In the rows, 128 means zero.
Known rows, with every step that occurs:
pubi-gipe-vodisak-nedi-kebu-zafu-muteze: [123 119 147 155  83 166 102 103 151 183 128 139 122 118 157 203 179 156
 124 112  79 119 164 125 104 162]
vodisak-kebu: [139 167 145 108 131  88 175 160 130 141  97 107 156 153 130 109 115 142
 157 157 209 102 103  96 138 115]
totig-zafu-muteze-kebu-vodisak: [129 164 116 152  99 145 142 100  78 138 171 118 112 140 121 143 163 131
 127  91 115 166 109 114 154  98]
zafu-kebu: [120 153 159 118 164 135 163 107  96  96  92 157  90 152 134 121  94 136
 156 116 200 139 120 111 116 108]
gipe-vodisak-nokap-nedi-kebu-zafu-muteze: [131  87 163 148 107 172  92 108 142 184 128 138 137 119 149 188 142 136
 120 133  86 115 172 128 111 168]
zemen-zafu-muteze-kebu: [157 178 172 129  91 182 124  80 136 180 207 159 102 132 179 135 140 142
 133 167 158 159 110  87 116  85]
vodisak-kebu-zafu: [109 146 116 144  85  96 138 112 139 169 107  68 173 114 141 120 132 141
 125 121 161 130 166  99 130 158]
zafu-muteze-kebu-vodisak: [133 167 134 147  95 141 132 103  96 137 154 123 105 159 119 120 144 142
 130  84 104 147 107 107 154  92]
kebu-vodisak-nokap-nedi: [154  94  87 107 162 136  86 184 137 103 119 135 129 128  86  89  37 103
 106 136 108  84  80 174 148 112]
totig-zafu-kebu: [110 148 134 131 174 145 174  99  60  94 124 149 110 110 146 164 133 114
 151 135 224 177 118 126 118 115]
nedi-kebu-vodisak-gipe-pubi: [107 142 143 135 140  93 145 135 134 125  89 134 144 168  92  98 190 109
 150 104 103 138 169 124 127 154]
zemen-zafu-kebu: [106 166 128 112 147 142 167  99  74  99 145 125  93 139 161 122 115 117
 137 148 216 159 123  98 109 103]
totig-zemen-zafu-kebu-vodisak-nokap: [124 108  96 112 138 115 154 120 100  28 162  40 120 146 156 163  97  74
 114 140 164 145 112 146 125 108]
pubi-gipe-vodisak-nedi-kebu: [166 139 155 120 117 146 142 161 150 126 109 208 144  95  77 158 191 150
 140 136 101 101 143 153 115 169]
nokap-vodisak-nedi-kebu-zafu: [116  95 140 144  87 110 120  88 169 145 143 139 175  71 110 129 165 133
 117 109  91 144 181 127 121 183]
nedi-kebu-vodisak: [140 139 133 153 117 112 177 142  75 128  96 148 158 140  78 113 162 122
 140  78 109 137 161 129 157 137]
kebu-vodisak-nokap: [143  92  96 132 125 110 144 155 124  71 116  67 129 152 136 150  94  78
 127 123 124 123 133 131 121 122]
muteze-kebu-zafu: [134 159 141 152  68 149 109  76 152 186 146 120 151  97 140 103 134 141
 114 118 127 164 176 107 118 138]
nedi-kebu-zafu: [138 118 155 164  88 132 142  97 132 182  99 146 192  85 121 126 157 129
 131 111 120 152 221 124 119 179]
zemen-zafu-kebu-vodisak-gipe: [102 138 122 119 140 120 119  86  94  82 162  64  85 146 178 156 186 161
 128 102 125 126 105  89 127 123]
nedi-vodisak-kebu-zafu-muteze: [102 109 160 158  95 118 134  96 125 187 126 115 130 125 189 186 147 166
 135 136 143 134 151 103 110 145]
totig-zemen-zafu: [114 156  98 117 141 117 160 133 116 152 171  94 156  99 192 103 125  96
  92 220 189 187 150 155 133  83]
zemen-zafu-kebu-vodisak-nedi: [ 96 140  55 100 130  95 135 103 122  35 174 114  88 110 113 143 143 145
 112 109  96 142  68 127 125 121]
muteze-kebu: [173 184 178 127 105 160 133 110 148 164 150 184 120 124 127  90 115 143
 147 148 161 151 117 107 126  92]
totig-zafu-kebu-vodisak: [ 94 152  89 145 143 118 172 115  31  79 121  98 108 138 108 144 152 113
 132  77 159 167 119 122 153 112]
kebu-zafu: [111 125 113 160  96 121 116 109 144 186  93 104 160  99 147 112 123 125
 113 116 117 153 202 118 117 151]

Rows:
[106 140 146 126 156  99 132 145 162 146  79 138 131 162 124  88 161 107
 149 136 120 138 167 119 111 140] | vodisak-gipe-pubi
[ 83 118 152 123 153  85 123 151 180 144  97 122 125 171 116  66 159  98
 147 133 116 133 156 114 124 134] | nokap-vodisak-gipe-pubi
[112 127  61 111 129  86 124 132 150  67 140 131 110 104 102 133 137 144
 114 109  65 131  80 142 130 123] | kebu-vodisak-nedi
[194 115 167 120 137 179 120 189 137 138 102 205 162 115  67 127 115 118
 137 144 130  73 134 177 131 154] | pubi-gipe-vodisak-nokap-nedi-kebu
[ 92 145 122 133 146  89 134 142 137 129  87 112 126 172 106  92 173 105
 145 108  99 142 160 123 127 140] | kebu-vodisak-gipe-pubi
[118 123 127 133 140 112 108 118 126 115 126  81 105 141 165 141 178 166
 133 101  90 114 123 103 135 126] | kebu-vodisak-gipe
[124 173 116 143  88 143 138 100  89 140 180 105 104 153 129 122 157 132
 119  98 112 159 110  98 151  90] | zemen-zafu-muteze-kebu-vodisak
[135 133 164 120 147  82 170 183 101 137  97 165 149 114 114 104 114 178
 151 178 215  93  82 144 134 126] | nokap-nedi-vodisak-kebu
[162 102 109 107 147 157  77 156 143 110 156 148 116 135 101 111  45 116
 111 137 103  89  64 163 147 102] | zafu-muteze-kebu-vodisak-nokap-nedi
[102 136  73 103 138  89 131 106 129  34 150 131  86 114 101 145 133 153
 121  95  90 131  64 134 128 121] | zafu-kebu-vodisak-nedi
[143 116 151 124 145 127 107 118 124 116 137 127 128 122 130 139 180 171
 134 100  83  97 113 121 145 144] | nokap-nedi-kebu-vodisak-gipe
[197  94 180 119 153 154 135 162 141 132 112 223 178 101  79 117  96 115
 140 156 139  94 132 166 133 150] | vodisak-nokap-nedi-kebu
[137 107  81  91 170 137  97 156 120  72 162 110 124 122 106  99  39  99
  92 157 140 106  65 190 153  96] | totig-zemen-zafu-kebu-vodisak-nokap-nedi
[145  97 128 117 140 148 120 193 142 117  87  88 118 143 138 154 110  83
 123 173 125 102 163 137  94 146] | gipe-vodisak-nokap
[110 107 142 160 104 145 107  90 144 203 115 122 123 132 189 171 127 140
 124 122 105 145 172 104 110 135] | kebu-zafu-muteze
[102  86 102  96 143  80 107 139 210  89 158 146 102 101 115 100 121 135
 121 144  89 119  76 129 124 114] | nokap-vodisak-nedi
[ 93 105 151 142  94 119 116  92 152 187 139  86 127 146 180 160 137 143
 132 124 132 125 139  86 126 138] | nokap-vodisak-kebu-zafu-muteze
[159 110  97 101 158 175  66 220 155 134  98 143 113 133  89 101  52 112
 105 159 113  61  95 184 130 122] | pubi-gipe-vodisak-nokap-nedi
[146  97  96 101 169 142  94 165 125  80 127 133 115 136  86  97  33 109
 112 127 125  86  69 168 146 110] | zafu-kebu-vodisak-nokap-nedi
[126 103 172 165  99 151 124  81 138 197 122 152 147 121 170 179 151 142
 136 118 107 143 185 107 111 155] | nedi-kebu-zafu-muteze
[165  87 106 102 174 148  85 186 163 121 115 162 134 117 104  93  21 107
 113 166 126  82  87 173 131 111] | vodisak-nokap-nedi
